Every row comes from one small tree of marks. Brackets hold a mark, then the marks that hang from it, in alphabetical order. Every link used is in the known rows. Which tree was each row made from?
In the rows, zero is written as 128.
Known rows
{S H}: [123 133 113 129  91 143 136  98 120 128 127 144 158 158 101 142 113 113
 118 112 152 105 119 130 131 145 111 156 122 138 143  95 138 125 119  92]
{N {S {H {B {F W}}} P {R Y}}}: [ 53 129 122 110 101 148 118 119 124 132 131 142 127 137  79 131 128 116
 106 128 148  98 163 128 143 146 113 149 116 127 134 108 147 123 120 108]
{Y {R {S {H {B F}} N}}}: [ 82 119 118 108 113 143 128 107 117 123 127 143 132 170  83 145 115 106
 110 132 146 105 145 132 142 151 106 158 116 129 166  96 148 147 121  93]
{R {S H N {P {Z T}}} Y}: [ 57 124 104 113 134 146 115 103 104 143 145 137 115 148  88 137 115 111
 115 118 132  93 166 121 142 156 108 160 123 143 158 100 145 146 125 111]
{H {B F} {S N {P Z} R}}: [ 46 122 123 119 108 145 111 125 123 133 124 138 141 150  72 138 126 118
 100 120 140 106 185 127 138 135 116 144 114 130 157  82 141 155 120 110]
{A {F B {W L}} X}: [208 118 126 129   4 123 143  68 124 105  93 149 172 199 109 155 116 120
 124 132 183 105  67 144 144 127  96 148  99 120 140 104 127 116 117  87]
{N S}: [124 130  98 128  80 139 133  97 122 135 119 147 160 159 109 142 126 114
 120 113 157 107 119 130 141 147 110 148 119 137 139  95 137 130 122  92]
{F {B H} {W {L G}}}: [189 119 117 131  49 123 146  83 128 122  96 148 163 188 102 146 137 128
 116 119 184 110  90 141 143 139 104 153 106 112 134 102 126 127 115  84]
{P {S {H {B F}} {R Y}} {Z T}}: [ 34 130 128 121  89 152 111 113 111 163 137 141 105 124  83 127  97 116
 112 104 141  98 163 127 132 149 127 150 130 144 160  93 142 162 129 107]
{Y {R {S {H {B F}} N {P Z}}}}: [ 64 114 119 106 121 143 121 111 116 130 133 140 119 159  80 141 113 108
 110 129 139 103 162 127 145 152 108 160 119 140 169  91 148 150 123 100]
{A {F W} X}: [192 122 121 133  19 129 140  72 125 108 103 147 175 196 111 156 110 117
 127 130 172 105  79 139 138 131 100 145 106 127 139 100 131 131 119  88]
{R {S {H B}} Y}: [ 91 126 110 118 119 146 129 101 108 128 127 146 141 161  85 141 110 102
 115 126 147 101 135 131 137 152 108 153 127 128 157 112 150 151 120  94]
{Y {R {S {H B} N {P Z}}}}: [ 72 119 113 108 127 142 123 108 114 131 136 140 120 155  86 139 109 106
 113 122 137 103 157 125 142 154 106 163 119 146 171  95 148 150 123 101]
{X {A {F B}}}: [192 114 118 138  28 131 142  81 120 108 101 152 168 181 102 152  99 115
 129 127 170 109  77 138 135 138 100 144 118 134 141  89 130 118 120  90]
{X A}: [172 125 114 142  59 135 141  85 123 118 113 151 179 177 108 149 100 113
 127 121 160 109  92 133 131 148 104 142 116 137 135  89 132 133 120  89]
{X {A {F {B {H S}} {W {L G}}}}}: [208 114 119 141  27 121 142  77 125 107  90 151 174 197  99 153 111 128
 122 126 178 112  82 139 134 137  97 144 113 114 128  92 125 131 117  86]
{Y {R {S H N}}}: [100 123 108 112 116 141 130 100 114 125 130 144 131 168  96 144 107 105
 117 124 147 103 134 129 140 155 104 163 115 136 163  98 147 140 122  93]
{P S Z}: [104 129 109 132  76 136 124  96 112 153 123 144 141 148 108 137 101 114
 122  98 154 107 126 127 137 147 120 154 134 147 162  89 136 161 128  94]
{Z {P {S N R}} T}: [ 88 136 113 123  82 148 121  97 113 165 139 139 135 130 108 138 112 122
 124  95 138  98 144 128 131 145 112 152 106 161 159  83 131 141 130 108]
{G L}: [169 133 102 147  87 142 144  90 124 131 117 151 176 178 111 144 114 113
 118 113 158 109  90 137 138 144 113 153 103 145 144  95 131 141 117  83]
{S {H {B {F {W L}}}} N P R}: [ 53 137 136 110 106 147 120 120 128 124 135 138 136 149  75 136 134 123
  97 129 142  99 170 130 140 141 106 155  97 120 141 101 140 114 114 111]
{W {F {B {H S}}} {L G}}: [189 117 106 138  76 131 152  86 124 111 101 150 169 194 104 148 132 128
 115 107 179 115  88 139 147 143 111 148  96 116 126  98 126 133 116  85]
{R {S P} Y}: [107 116 104 120 122 145 128  94 109 130 129 145 140 165  95 142 107 103
 122 127 150  99 129 128 145 154 106 153 122 140 152 106 145 148 123  98]
{W F}: [156 123 104 138  75 144 146  90 120 118 119 146 166 180 111 147 116 116
 121 111 166 111  96 133 144 147 116 146 102 134 133  95 136 134 120  90]
{X {A F}}: [186 120 116 143  40 135 142  80 122 111 107 152 174 184 106 153  96 116
 129 126 163 109  83 135 132 143 101 142 116 136 135  88 130 129 121  89]
{W {F {B {H {S P}}}} L}: [162 110 112 129  80 134 145  94 123 113 106 145 153 179 100 145 129 125
 115 111 174 112 107 136 149 138 108 147  97 119 130 101 132 122 117  93]
{X {A {F {B {H {S N R}}} W}}}: [170 115 121 130  31 126 132  92 123 106  97 147 152 181  93 150 109 124
 121 128 170 107 106 136 132 132  97 142 111 113 136  94 133 118 119  99]
{W {F {B H}} {L G}}: [197 119 108 138  70 133 157  84 126 112 103 151 168 195 107 149 133 127
 118 110 181 113  79 141 150 146 110 149  93 119 125 100 125 125 116  85]
{S {H {B {F W}}} N {P Z} R}: [ 34 134 132 110 103 147 112 125 125 134 139 135 121 137  72 132 127 123
  99 122 136  98 185 125 140 141 113 155 109 132 150  92 141 126 118 116]
{P S}: [121 130 112 129  80 137 131  96 115 139 120 146 155 157 108 142 107 110
 122 105 158 107 112 131 136 143 113 153 129 138 156  96 138 145 124  89]
{P {S H R} {Z T}}: [ 62 136 117 127  84 146 114 104 111 164 136 140 110 125 101 126  94 121
 119  92 142 100 149 125 130 148 123 156 126 154 157  88 137 146 130 105]

Write each row's tree
[ 52 132 119 119 115 146 118 114 116 145 146 133 132 133  85 134 128 119
 108 106 126 100 176 120 134 144 110 160 121 153 160  85 138 136 122 113] => {S {H B} N {P {Z T}}}
[ 60 125 122 120 106 148 118 121 122 124 121 143 148 162  73 143 122 110
 101 129 148 105 165 133 136 139 116 140 113 114 153  94 145 158 119 103] => {H {B F} {S N {R Y}}}
[ 99 117 121 129  86 141 126 110 123 125 108 143 174 171  82 146 125 113
 106 123 155 114 142 134 134 134 115 140 123 122 152  84 140 163 118  88] => {H {B F} S}
[ 62 126 106 125 120 148 110 109 114 143 138 137 122 143  93 134 108 116
 112 109 137  98 172 121 136 148 117 151 114 147 150  87 140 151 126 114] => {H {S N {P {Z T}} {R Y}}}
[ 98 139 116 119  91 145 126 102 115 152 132 143 140 129 102 137 104 116
 123  99 145 101 136 130 132 143 113 155 116 153 154  93 137 132 126 101] => {Z {P {S H R}}}
[ 98 126 126 130  88 143 125 104 126 125 109 146 161 179  79 142 123 119
 100 131 164 108 139 137 138 144 118 141 107 109 138  98 139 168 116  91] => {H {B {F {W {L G}}}} {S {R Y}}}
[ 72 130 113 130  84 148 116  98 109 165 135 143 110 132 104 129  89 115
 122  98 147  98 140 126 135 154 125 150 125 155 158  92 138 163 132 105] => {P {S {R Y}} {Z T}}
[177 135 111 142  62 132 143  73 126 128 110 148 182 195 115 147 128 126
 115 121 173 110  87 137 140 153 109 155 100 123 128  98 126 145 116  80] => {F {W {L G}}}
[ 69 141 119 112 107 148 123 111 112 149 139 141 135 126  91 138 110 112
 115 105 137  97 154 129 133 145 113 154 116 146 162 100 142 139 125 109] => {Z {P {S {H B} N {R Y}}}}
[202 111 126 126  15 120 139  77 126 103  87 147 165 197 101 156 120 124
 122 127 182 107  85 143 140 120  95 143 104 110 139 104 129 123 118  89] => {A {F {B {H S}} {W L}} X}
[ 70 138 111 117 104 150 125 114 121 134 130 147 132 136  88 133 118 109
 111 118 147 100 146 130 137 149 114 148 118 131 141 110 147 127 121 103] => {N {S {H B} {R Y}}}
[ 47 133 112 114 116 150 117 119 120 142 138 142 117 122  84 127 115 112
 111 114 139  97 167 124 140 150 116 152 123 146 144 104 146 131 123 112] => {N {S {H B} {P Z} {R Y}}}
[ 85 128 116 112  95 137 125 106 116 125 120 140 152 175  82 145 135 117
 106 129 148 105 148 132 139 141 102 154 115 111 155 101 145 139 116  95] => {R {S {H {B {F W}}} N}}
[196 115 121 137  14 127 141  77 121 108  97 150 169 187 103 151 104 120
 127 131 175 109  76 138 136 138 100 145 115 126 136  93 130 119 119  90] => {X {A {F B W}}}
[222 115 126 129  12 121 147  71 129 103  89 151 171 203 104 158 123 125
 124 128 184 106  70 145 142 126  95 146 102 115 136 104 124 121 117  86] => {A {F {B H} {W {L G}}} X}
[172 122 118 130  39 127 140  80 122 124 101 146 164 182 107 144 129 122
 115 124 182 108  87 140 145 141 107 155 104 118 139 103 130 121 116  86] => {F B {W L}}
[120 121 129 129  60 140 133 101 127 126 110 144 173 177  87 147 131 117
 109 132 164 111 122 137 139 139 113 143 115 120 147  92 138 150 117  87] => {H {B {F W}}}
[ 92 106 125 120 106 146 123 120 129 124 116 143 134 159  77 143 119 119
 112 124 156 103 163 132 140 135 113 136 121 119 135  90 141 146 121 101] => {B F {H {S P {R Y}}}}
[ 95 124 100 127  88 141 122 100 120 151 130 141 140 141 107 134 125 120
 121 106 145 103 144 123 143 149 113 151 121 157 143  86 135 137 127 103] => {N {S {P {Z T}}}}
[ 43 138 124 108 137 154 120 124 119 125 149 140 121 131  75 133 116 107
 105 123 132  93 173 124 136 147 109 156 111 137 151 108 147 119 118 118] => {S {H B} N P {R Y}}
[171 115 117 128  66 122 137  90 126 122  97 144 162 183  96 144 137 129
 112 116 179 110 110 137 142 135 104 154 110 113 134  99 128 131 116  89] => {F {B {H {S P}}} {W {L G}}}
[ 95 130 105 121  96 144 125 107 125 135 127 145 139 141 102 134 119 115
 119 114 150 101 139 127 143 146 109 149 110 145 137  98 139 117 123 104] => {N {S P R}}
[203 117 123 139  14 126 143  73 123 108  96 151 171 192 105 152 106 123
 124 133 178 110  71 140 137 140  98 147 107 121 131  96 127 119 118  87] => {X {A {F B {W L}}}}
[ 83 138 105 119 102 148 126 108 120 135 131 147 129 139  97 134 114 111
 115 116 150  98 139 129 138 152 114 150 117 134 134 108 145 120 122 102] => {N {S H {R Y}}}
[ 66 139 116 118  98 152 118 102 109 165 147 138 122 121 101 135 108 119
 121  97 133  94 154 126 130 149 114 155 112 158 156  90 137 138 130 112] => {Z {P {S H N {R Y}}} T}
[ 75 118 109 111 122 143 121 101 112 140 140 138 113 154  94 138 106 111
 117 118 136 100 155 123 142 157 107 165 117 153 166  89 145 146 126 102] => {Y {R {S H N {P {Z T}}}}}
[143 113 112 128  80 136 139  98 123 119 109 145 137 169  98 139 121 127
 114 107 172 110 118 135 150 140 113 146  94 123 131  99 131 125 120  99] => {W {F {B {H {S {P Z} R}}}} L}
[113 128 112 129  74 145 127  89 112 167 132 140 149 136 113 140 110 120
 129  94 144 103 128 128 131 145 113 152 117 166 157  80 130 150 131  98] => {Z {P S} T}
[ 71 130 108 119 103 141 122 113 121 142 131 141 140 132  91 132 127 116
 112 109 140 105 159 123 139 144 112 154 129 147 148  95 141 131 122 103] => {N {S {H B} {P Z}}}
[ 79 141 114 114 104 147 123 106 112 150 140 141 132 128  97 138 107 113
 118 103 139  96 148 128 134 147 112 156 116 148 157  98 140 134 126 108] => {Z {P {S H N {R Y}}}}
[ 81 135 122 114  90 142 125 110 116 147 131 140 153 139  90 144 125 118
 113 107 140 104 151 130 135 138 111 153 121 141 161  88 138 141 124 101] => {Z {P {S {H {B F}} N}}}
[102 120 111 121 117 140 125 117 126 125 122 140 138 153  89 142 122 119
 115 109 148 104 161 127 133 134 105 144 115 127 144  92 139 134 121 106] => {B {H {S N P R}}}
[ 21 136 123 113 130 157 111 121 115 145 155 136 103 120  77 127 112 114
 107 113 125  91 187 120 135 151 115 155 113 152 156  98 143 134 123 123] => {S {H B} N {P {Z T}} {R Y}}
[ 60 117 124 123  88 139 110 114 121 139 122 132 151 161  78 141 139 125
 100 121 143 108 179 126 139 135 114 147 119 127 154  78 138 166 120 105] => {H {B {F W}} {S N {P {Z T}}}}
